Each row was made from one path, in order. Every step used is in the known rows, and no mark comes twice. Write each row's path.
Known rows
sevavir -> felen -> nezut: -2.212, 0.176, 0.056, 0.495, 3.925, -2.050, 0.858, -0.896, -1.521, -0.483, 0.041, -1.882, 1.473, 1.585, 0.822, -1.114, -0.243, -2.037, 0.521, 0.888, -0.214, -0.467, -0.664
guvon -> begug -> sevavir -> felen: -0.814, -0.135, 0.878, -3.425, -4.465, -2.126, -0.085, -0.615, 1.292, 1.050, 0.095, -1.671, -0.416, 2.502, -0.326, -2.299, -1.342, -1.514, -0.179, -0.459, 0.596, 0.659, -0.620
sevavir -> begug: 1.123, -0.355, -1.299, 0.318, -0.864, -1.571, 1.309, -2.184, 0.539, -0.438, -1.412, -0.338, 0.145, -0.097, 2.536, 2.786, -1.065, -0.387, -0.565, -0.830, -1.953, -0.305, 0.692
begug -> rugoma: 0.526, -2.156, 2.358, -1.487, 1.438, 0.880, 1.283, -1.194, 1.379, 0.144, -0.003, -0.314, -2.130, 0.580, -0.371, 1.660, 0.033, -0.138, -1.591, 0.077, 3.077, -0.199, 1.155
guvon -> zuka -> rugoma -> begug -> sevavir -> felen -> nezut -> zibog: -0.683, 0.023, -0.629, -0.155, 1.214, -0.519, -2.041, 1.644, -2.269, -2.060, 1.098, -1.657, 1.248, -0.401, -3.362, -5.652, 1.612, -0.746, 0.730, 1.406, 0.146, 0.579, -1.166
rugoma -> begug -> sevavir -> felen -> nezut -> zibog: -1.785, 2.527, -0.319, 1.678, 2.195, 0.207, -0.695, -0.916, 0.068, -0.568, 0.980, -1.227, 1.156, 1.219, -2.356, -2.639, 0.434, -1.160, 1.859, -1.278, -1.450, -0.121, -1.360
rofut -> rugoma: 2.268, -2.046, -2.554, 0.033, -0.541, -1.444, 1.616, -0.685, -1.545, -0.784, 0.283, 1.702, -2.805, 0.110, 1.184, -1.143, -0.027, 1.118, -2.154, 0.486, 1.715, -0.314, 0.110
zuka -> rugoma -> begug -> sevavir: 1.247, -1.549, -0.105, -1.437, -4.432, 0.643, 0.084, -1.390, -1.468, 1.425, 0.103, 0.256, 1.025, -0.084, -0.171, -0.329, 0.122, 0.439, -1.253, -0.064, 0.851, -0.286, 0.288
nezut -> felen: -1.630, -0.979, 0.113, 0.845, 3.604, 1.048, 2.008, -1.788, 0.778, -0.883, 0.367, -1.010, -0.646, 0.430, 0.378, 1.679, -0.828, -0.383, -0.799, 0.141, 1.862, -0.679, -0.845
zuka -> rugoma -> begug -> sevavir -> zibog: 1.743, -0.333, 0.192, -0.778, -4.580, -0.463, -0.873, -0.605, 0.355, -0.347, -1.601, 1.205, 2.105, -1.453, -1.812, 1.735, 0.922, 0.558, -0.316, 0.096, 0.687, -0.715, -0.115
matev -> begug -> sevavir -> felen -> nezut -> zibog: -1.273, 1.924, 0.068, 3.848, 2.450, 1.513, 0.147, -1.088, -0.988, 0.441, 1.483, -1.415, -0.263, 0.817, -2.421, -4.288, 0.385, -1.473, 1.733, -1.523, -0.324, 0.579, -1.147
rofut -> rugoma -> begug -> sevavir -> zibog: 3.699, 0.690, -2.834, -0.282, -3.781, -1.362, -0.445, -0.160, 0.450, -0.276, -1.296, 3.500, -1.360, -0.623, -1.058, 1.313, 0.470, 1.713, -0.401, -0.716, 0.168, -0.518, -0.001
zuka -> rugoma -> begug -> sevavir -> felen: -1.110, -0.969, 0.939, -3.140, -5.774, 0.295, -0.388, -0.173, -0.804, 1.263, -0.413, -0.807, 2.822, 0.165, 0.528, -1.240, 0.608, -0.277, 0.065, 0.327, -0.468, -0.815, -0.413
nezut -> zibog -> matev -> begug -> sevavir -> felen: -0.612, 0.997, -0.629, 0.206, -3.645, 2.411, -0.179, 1.022, 1.871, -0.251, 0.177, 0.220, -0.520, -1.197, 0.046, -2.637, -0.148, 1.038, 0.872, -1.040, -1.157, 0.305, -0.310
zuka -> rugoma -> begug -> sevavir -> felen -> nezut -> zibog: -1.894, 0.810, 1.033, 1.428, 0.029, 0.044, -0.774, 0.270, -1.384, -1.422, 1.233, -1.396, 2.468, 0.204, -2.809, -3.779, 1.625, -0.949, 1.480, -0.204, -0.441, -0.375, -1.345
zuka -> rugoma -> begug -> sevavir -> felen -> nezut: -1.815, -0.118, 0.743, -0.594, -0.893, -1.083, -0.899, 0.511, -2.887, 1.302, 0.603, -1.170, 3.334, 0.796, -0.296, -2.020, 0.795, -1.581, 1.004, 0.626, -0.512, -0.496, -0.433
felen -> sevavir: 0.644, -1.093, -0.805, -0.653, 3.360, -0.741, -0.169, -2.086, -1.763, -0.590, 0.694, -0.897, -0.293, 1.596, 0.666, -0.077, 0.032, -0.844, -1.325, -0.020, 1.172, 0.353, -1.131
matev -> zibog: 0.786, -0.439, -0.406, 1.785, -0.225, -0.597, 1.789, -5.770, -0.081, 0.865, 0.912, -0.164, -0.697, -0.321, -0.237, -0.614, -0.062, 1.341, -0.114, 1.712, 0.473, 0.109, -0.061
guvon -> zuka -> rugoma -> begug: 1.992, -2.464, -1.692, -2.088, -2.114, -0.684, 0.006, 0.661, -2.276, 0.108, -0.887, 0.000, 1.217, -1.186, 0.841, -1.167, 0.028, 1.317, -2.308, 2.914, 0.339, 0.036, 0.279
felen -> sevavir -> begug -> rugoma: 0.952, -0.833, 2.183, -1.446, 2.856, -0.358, -0.858, -0.360, 0.107, -0.389, 0.191, -0.694, -1.110, 0.635, 0.528, 3.626, 0.478, -1.110, -0.531, -1.245, -0.162, 0.742, 0.894
nezut -> felen -> sevavir -> begug -> rugoma: -1.366, -0.347, 3.189, -0.622, 6.173, 0.732, -0.545, 0.196, 0.957, -1.253, 1.302, -1.178, -1.115, 0.678, -0.146, 4.985, 0.561, -1.370, 0.039, -1.340, 0.431, 0.319, 0.078
zibog -> matev -> begug -> rugoma: 1.250, -1.571, 1.579, -0.554, -1.254, 2.059, 0.902, 1.907, 0.814, 2.418, -0.445, 1.602, -1.911, -1.340, 1.949, 2.542, -0.836, 1.872, -1.586, 0.775, 0.696, 0.379, 2.253
matev -> begug -> rugoma: 1.087, -1.432, 2.227, 0.513, -0.443, 2.469, 1.556, -0.830, -0.084, 2.888, -0.235, 0.347, -2.204, -0.118, 0.335, 1.619, -0.369, 0.379, -1.389, -0.234, 1.607, 0.203, 1.573

Which path is each row?
-1.748, 1.465, -0.485, 0.786, 2.856, -0.529, -0.804, 1.110, 0.794, -2.861, 1.315, -0.855, -0.231, 0.403, -1.598, -3.129, 0.608, -0.631, 1.529, -0.378, 0.346, 0.073, -0.753
begug -> sevavir -> felen -> nezut -> zibog -> matev
1.116, -1.034, 1.841, -1.160, 0.188, -0.097, 0.791, -0.872, 2.017, -0.041, -1.062, -0.151, -1.532, -0.256, 0.939, 4.169, -0.295, -0.270, -0.844, -0.972, -0.094, -0.018, 1.876
sevavir -> begug -> rugoma
-1.080, -0.605, 0.004, -2.540, -1.963, 0.111, 0.150, -2.079, 0.858, 0.275, -0.104, -1.494, -0.251, 1.545, 0.099, -1.571, -0.389, -1.232, 0.125, -0.805, 0.934, -0.261, -0.515
begug -> sevavir -> felen
1.973, 0.552, -1.576, 1.253, -2.761, -0.160, 0.568, 1.252, 1.268, 0.030, -2.714, 2.361, 0.724, -2.403, 1.553, 3.269, -0.661, 2.033, -0.455, 1.020, -1.213, -0.208, 0.706
sevavir -> zibog -> matev -> begug
-1.450, 1.581, -0.422, -0.189, 1.148, -0.861, -0.568, -0.827, -1.350, 2.200, 0.259, -0.897, 1.920, 2.074, 0.310, -0.788, -0.321, -1.471, 1.226, -0.508, -1.585, -0.139, -0.422
rugoma -> begug -> sevavir -> felen -> nezut
-2.382, 1.136, -0.572, 1.400, 3.748, -1.274, 0.354, 1.731, 0.847, -3.540, 0.476, -0.731, 1.124, -0.440, -0.247, -2.122, 0.271, -0.451, 1.036, 1.001, -0.924, -0.516, -0.785
sevavir -> felen -> nezut -> zibog -> matev
-0.354, 0.029, -0.776, -1.743, -4.587, 1.470, -0.220, 1.096, 0.357, 2.546, -0.298, 0.380, 0.081, -0.469, 2.561, -0.803, -0.985, 0.720, 0.260, -0.199, -1.279, 0.177, 0.459
zibog -> matev -> begug -> sevavir -> felen
2.067, 0.150, -1.392, -1.391, -1.862, -1.143, -0.961, 0.158, 2.564, -1.967, -1.707, 1.815, -0.693, -1.294, -0.573, 2.456, -0.063, 0.969, 0.082, 0.068, 1.517, -0.264, 0.470
begug -> sevavir -> zibog -> matev
1.690, 0.187, 2.064, -0.606, 1.047, 0.724, -1.545, 2.842, 0.568, 0.012, -1.286, 1.909, -0.618, -1.382, -0.119, 4.078, 0.866, 1.092, -0.381, 0.786, 0.436, 0.595, 0.962
felen -> sevavir -> zibog -> matev -> begug -> rugoma
2.232, 1.394, -1.849, -1.565, -3.790, -0.730, -1.237, 0.627, 2.421, -0.017, -2.478, 2.657, 1.150, -1.420, 0.255, 3.779, -0.412, 1.839, 0.179, -0.017, -1.012, -0.421, 0.601
rugoma -> begug -> sevavir -> zibog -> matev
-1.085, 0.740, -0.902, 0.629, 0.389, 0.102, -0.647, 1.584, -1.948, 2.721, 0.632, -0.112, 0.683, 0.409, 1.614, -1.406, -0.692, -0.419, 1.301, 0.271, -1.374, 0.488, 0.449
zibog -> matev -> begug -> sevavir -> felen -> nezut
1.160, -0.437, 1.859, 1.375, -0.365, 3.116, 0.969, 1.815, 2.459, -0.431, 0.295, 1.452, -2.693, -1.949, -0.519, 0.497, 0.210, 2.221, -0.831, -0.025, 0.917, 0.447, 1.397
nezut -> zibog -> matev -> begug -> rugoma
-1.254, 0.215, 0.002, 0.902, 5.305, -0.257, -0.131, -0.742, -0.375, -1.503, 0.763, -1.316, 0.588, 0.703, 1.284, 3.577, -0.153, -1.320, 0.265, -1.253, -1.386, 0.200, -1.163
nezut -> felen -> sevavir -> begug
-0.751, 1.208, -0.391, 1.668, 3.298, 0.962, -1.148, 2.422, 0.191, -0.925, -0.753, 1.244, 0.999, -1.630, 0.560, 4.114, 0.080, 1.145, 0.623, 0.679, -0.719, 0.056, -0.976
nezut -> felen -> sevavir -> zibog -> matev -> begug
-1.991, 1.023, 2.598, 2.023, 3.005, 1.611, 0.134, 3.502, 1.011, -0.612, 0.615, -0.130, -0.629, -1.020, -0.853, -0.802, 0.683, 0.536, 1.227, 0.519, -0.602, 0.353, 0.795
sevavir -> felen -> nezut -> zibog -> matev -> begug -> rugoma
0.178, 0.800, -2.264, -0.200, 0.121, -1.912, -0.631, 1.069, -2.781, 1.485, 1.050, 1.093, -0.425, 1.636, 0.306, -2.316, 0.327, -0.174, 0.517, -0.139, -1.171, -0.227, -0.300
rofut -> rugoma -> begug -> sevavir -> felen -> nezut
-1.953, 1.770, -0.505, 3.332, 2.227, 0.382, 0.531, 2.115, -0.575, -0.998, 0.249, -0.179, 1.099, -1.048, 0.559, -2.104, -0.174, 0.282, 1.288, 0.627, -2.342, 0.091, -0.419
sevavir -> felen -> nezut -> zibog -> matev -> begug
-2.440, 1.116, 0.263, 2.691, 4.927, -0.949, 0.944, -0.754, 0.062, -3.087, 0.586, -2.037, 0.846, 0.751, -1.590, -2.812, 0.688, -1.586, 1.213, 0.060, 0.073, -0.495, -1.638
sevavir -> felen -> nezut -> zibog
2.094, -0.609, -1.624, -0.024, -3.279, 1.943, 0.402, 0.030, -0.445, 2.927, 0.230, 1.355, -1.635, -0.696, 1.919, 0.065, -1.270, 1.382, -1.035, -0.383, 0.151, 0.651, 1.188
zibog -> matev -> begug -> sevavir
1.769, -0.683, -0.098, -1.501, -3.269, -1.980, 0.380, -1.609, 0.522, 1.410, 0.444, -0.631, -1.986, 2.328, -0.875, -1.592, -1.595, -0.744, -1.216, -0.816, 2.178, 1.067, 0.089
guvon -> begug -> sevavir
